What can hang from each mark
q_967: q_382
q_448: q_129 q_139 q_286 q_382
q_210: q_382
q_286: q_448
q_139: q_448
q_382: q_129 q_210 q_448 q_967
q_129: q_448

Every row comes from one small tree of marks. The marks that hang from a mark follow it in brackets, in the order of their numbers. Every link used is in the known rows. Which tree was each row made from?
In the rows, 128 means zero.
Known rows
q_382[q_129[q_448[q_286]] q_967]: [151  87 103 119 124  74 132 192 107 139 137 107  98  93 124 115 109 133]
q_210[q_382[q_129 q_448[q_139] q_967]]: [160 109 114 128  98  77 110 190 159 175 150 132 152  80 129  93 127 110]
q_448[q_129 q_139 q_382[q_967]]: [139 136 101 145  97 159 113 183 143 144 101 124  77  83 115 120 115 114]
q_286[q_448[q_382]]: [120 130 138 148  91 153 133 163 141 161 147 114 118 117 159 118 141 130]
q_967[q_382[q_129[q_448[q_139]] q_210]]: [135  85 124 138  92 108 151 196 110 163 123 106 136  70 146 120 121 128]
q_448[q_129 q_139 q_286 q_382[q_967]]: [154 140  82 140  93 172 116 199 131 148  83 130  53  83 104 117  95 125]
q_139[q_448]: [127 104 132 140  99 119 116 169 125 137 158 105 133 116 145  93 141 133]
q_129[q_448[q_139 q_382]]: [126 132 120 157  67 148 144 169 115 150 111 124  97  93 138 135 121 116]
q_210[q_382[q_129]]: [139 110 132 140 106 111 135 167 145 153 170 116 166 107 146 104 147 118]
q_382[q_210 q_448[q_129 q_139 q_286] q_967]: [162  98  88 117 103 105 110 215 121 140  82 118  88  77 119 101  77 117]
q_448[q_382[q_129]]: [123 111 121 153 110 132 129 168 152 170 149 137 128 102 133 118 143 116]
q_129[q_448[q_139]]: [127 113 122 147  75 118 138 169  99 124 116 107 107 102 137 123 112 116]
q_382[q_129 q_210 q_448 q_967]: [146  62 118 119 138  43 107 190 147 166 150 123 151  80 146 101 128 110]
q_139[q_448[q_129 q_286 q_382[q_210 q_967]]]: [153 106 103 122 114 134 129 217 129 148 112 109  84  81 139 106 118 152]
q_129[q_448[q_139 q_286 q_382[q_967]]]: [155 125  94 142  85 137 131 192 110 157  96 127  61  79 125 134 105 128]
q_448[q_129 q_139 q_286 q_382[q_210]]: [142 125  92 147  81 175 144 207 120 145  69 131  78  85 129 124  92 129]
q_382[q_129 q_210 q_448]: [132  69 126 130 117  66 123 183 142 163 148 126 162  95 148 102 125 109]
q_382[q_129 q_210 q_448[q_139 q_286] q_967]: [164  71  88 122 114  57 112 220 131 171 103 142 115  70 125  99  93 122]

Which tree is each row?
[140 134 102 152  64 163 146 185 104 154  92 130  74  94 126 134 101 127] => q_129[q_448[q_139 q_286 q_382]]
[138 114 111 134  93 158 145 210 123 145 110 113  98  95 141 105 113 151] => q_139[q_448[q_129 q_286 q_382[q_210]]]
[159  90  86 142 110 100 129 220 135 180  93 153  91  63 131 122 112 135] => q_448[q_139 q_286 q_382[q_129 q_210 q_967]]
[149  88 105 134  90 122 153 212  97 166 105 111 113  73 135 118 101 136] => q_967[q_382[q_129[q_448[q_139 q_286]] q_210]]
[143 109 132 131 100  97 124 169 158 170 176 123 178 105 141  93 138 108] => q_210[q_382[q_129 q_448]]
[157 102 125 120 120  74 108 175 163 173 179 119 166  90 138  93 141 109] => q_210[q_382[q_129 q_448 q_967]]
[147  95 106 122 106  94 108 199 134 136 100 112 111  76 130 102  97 107] => q_382[q_210 q_448[q_129 q_139] q_967]
[144 103 114 129 106 141 139 183 108 165 145  99 115  98 124 112 116 132] => q_967[q_382[q_129[q_448[q_286]]]]
[139  79 130 128 120 107 115 180 150 192 159 116 166  83 146  98 135 109] => q_967[q_382[q_129 q_210 q_448]]
[146 111 102 137  82 142 142 197 105 166 115 112 101  85 114 113 101 132] => q_967[q_382[q_129[q_448[q_139 q_286]]]]
[157 117  85 137 100 150 128 213 125 149  72 128  66  69 126 123  96 129] => q_448[q_129 q_139 q_286 q_382[q_210 q_967]]
[124 101 124 151  85 103 158 209 140 173 113 139 130  85 160 117 125 143] => q_286[q_448[q_139 q_382[q_129 q_210]]]
[133 143 114 138  88 150 127 194 142 145 106 112  79  91 130 113 113 134] => q_286[q_448[q_129 q_139 q_382[q_967]]]
[173 138  94 119  84 138 112 200 139 146 110 113 103  87 112  92  91 116] => q_210[q_382[q_448[q_129 q_139 q_286] q_967]]
[163 123 117 131  89 108 100 174 150 166 143 122 139  85 139  99 128 103] => q_210[q_382[q_448[q_139] q_967]]
[123 139 126 157  69 156 135 178 136 162 118 128 105 106 148 118 126 130] => q_286[q_448[q_139 q_382]]
[122 128 123 145  74 154 156 203 130 142  92 114 103  92 155 120 109 137] => q_286[q_448[q_129 q_139 q_382[q_210]]]
[144 101 116 142  93 103 140 190 116 155 102 121  97  64 157 142 124 122] => q_129[q_448[q_139 q_382[q_210 q_967]]]
[142 116 103 143  73 132 141 185  87 127  97 112  85 103 126 121  92 127] => q_129[q_448[q_139 q_286]]
[157  89  99 131  95 125 119 210 133 197 112 133 131  74 125  96 100 120] => q_967[q_382[q_129 q_210 q_448[q_139 q_286]]]
[159 102  97 137  90 116 143 206 103 159  84 126  73  66 147 140 105 133] => q_129[q_448[q_139 q_286 q_382[q_210 q_967]]]
[138  99 118 136 119  93 115 192 157 175 164 130 121  86 133  99 153 142] => q_139[q_448[q_382[q_129 q_967]]]
[149  69 107 127 116  45 110 205 143 168 121 136 138  69 135 100 113 112] => q_382[q_129 q_210 q_448[q_139] q_967]
[140  61 125 121 133  39 141 191 112 137 144 101 132  78 156 123 129 127] => q_382[q_129[q_448] q_210 q_967]
[177 125 100 126  86 120 103 190 137 169 124 128 118  87 129  97 108 114] => q_210[q_382[q_448[q_139 q_286] q_967]]
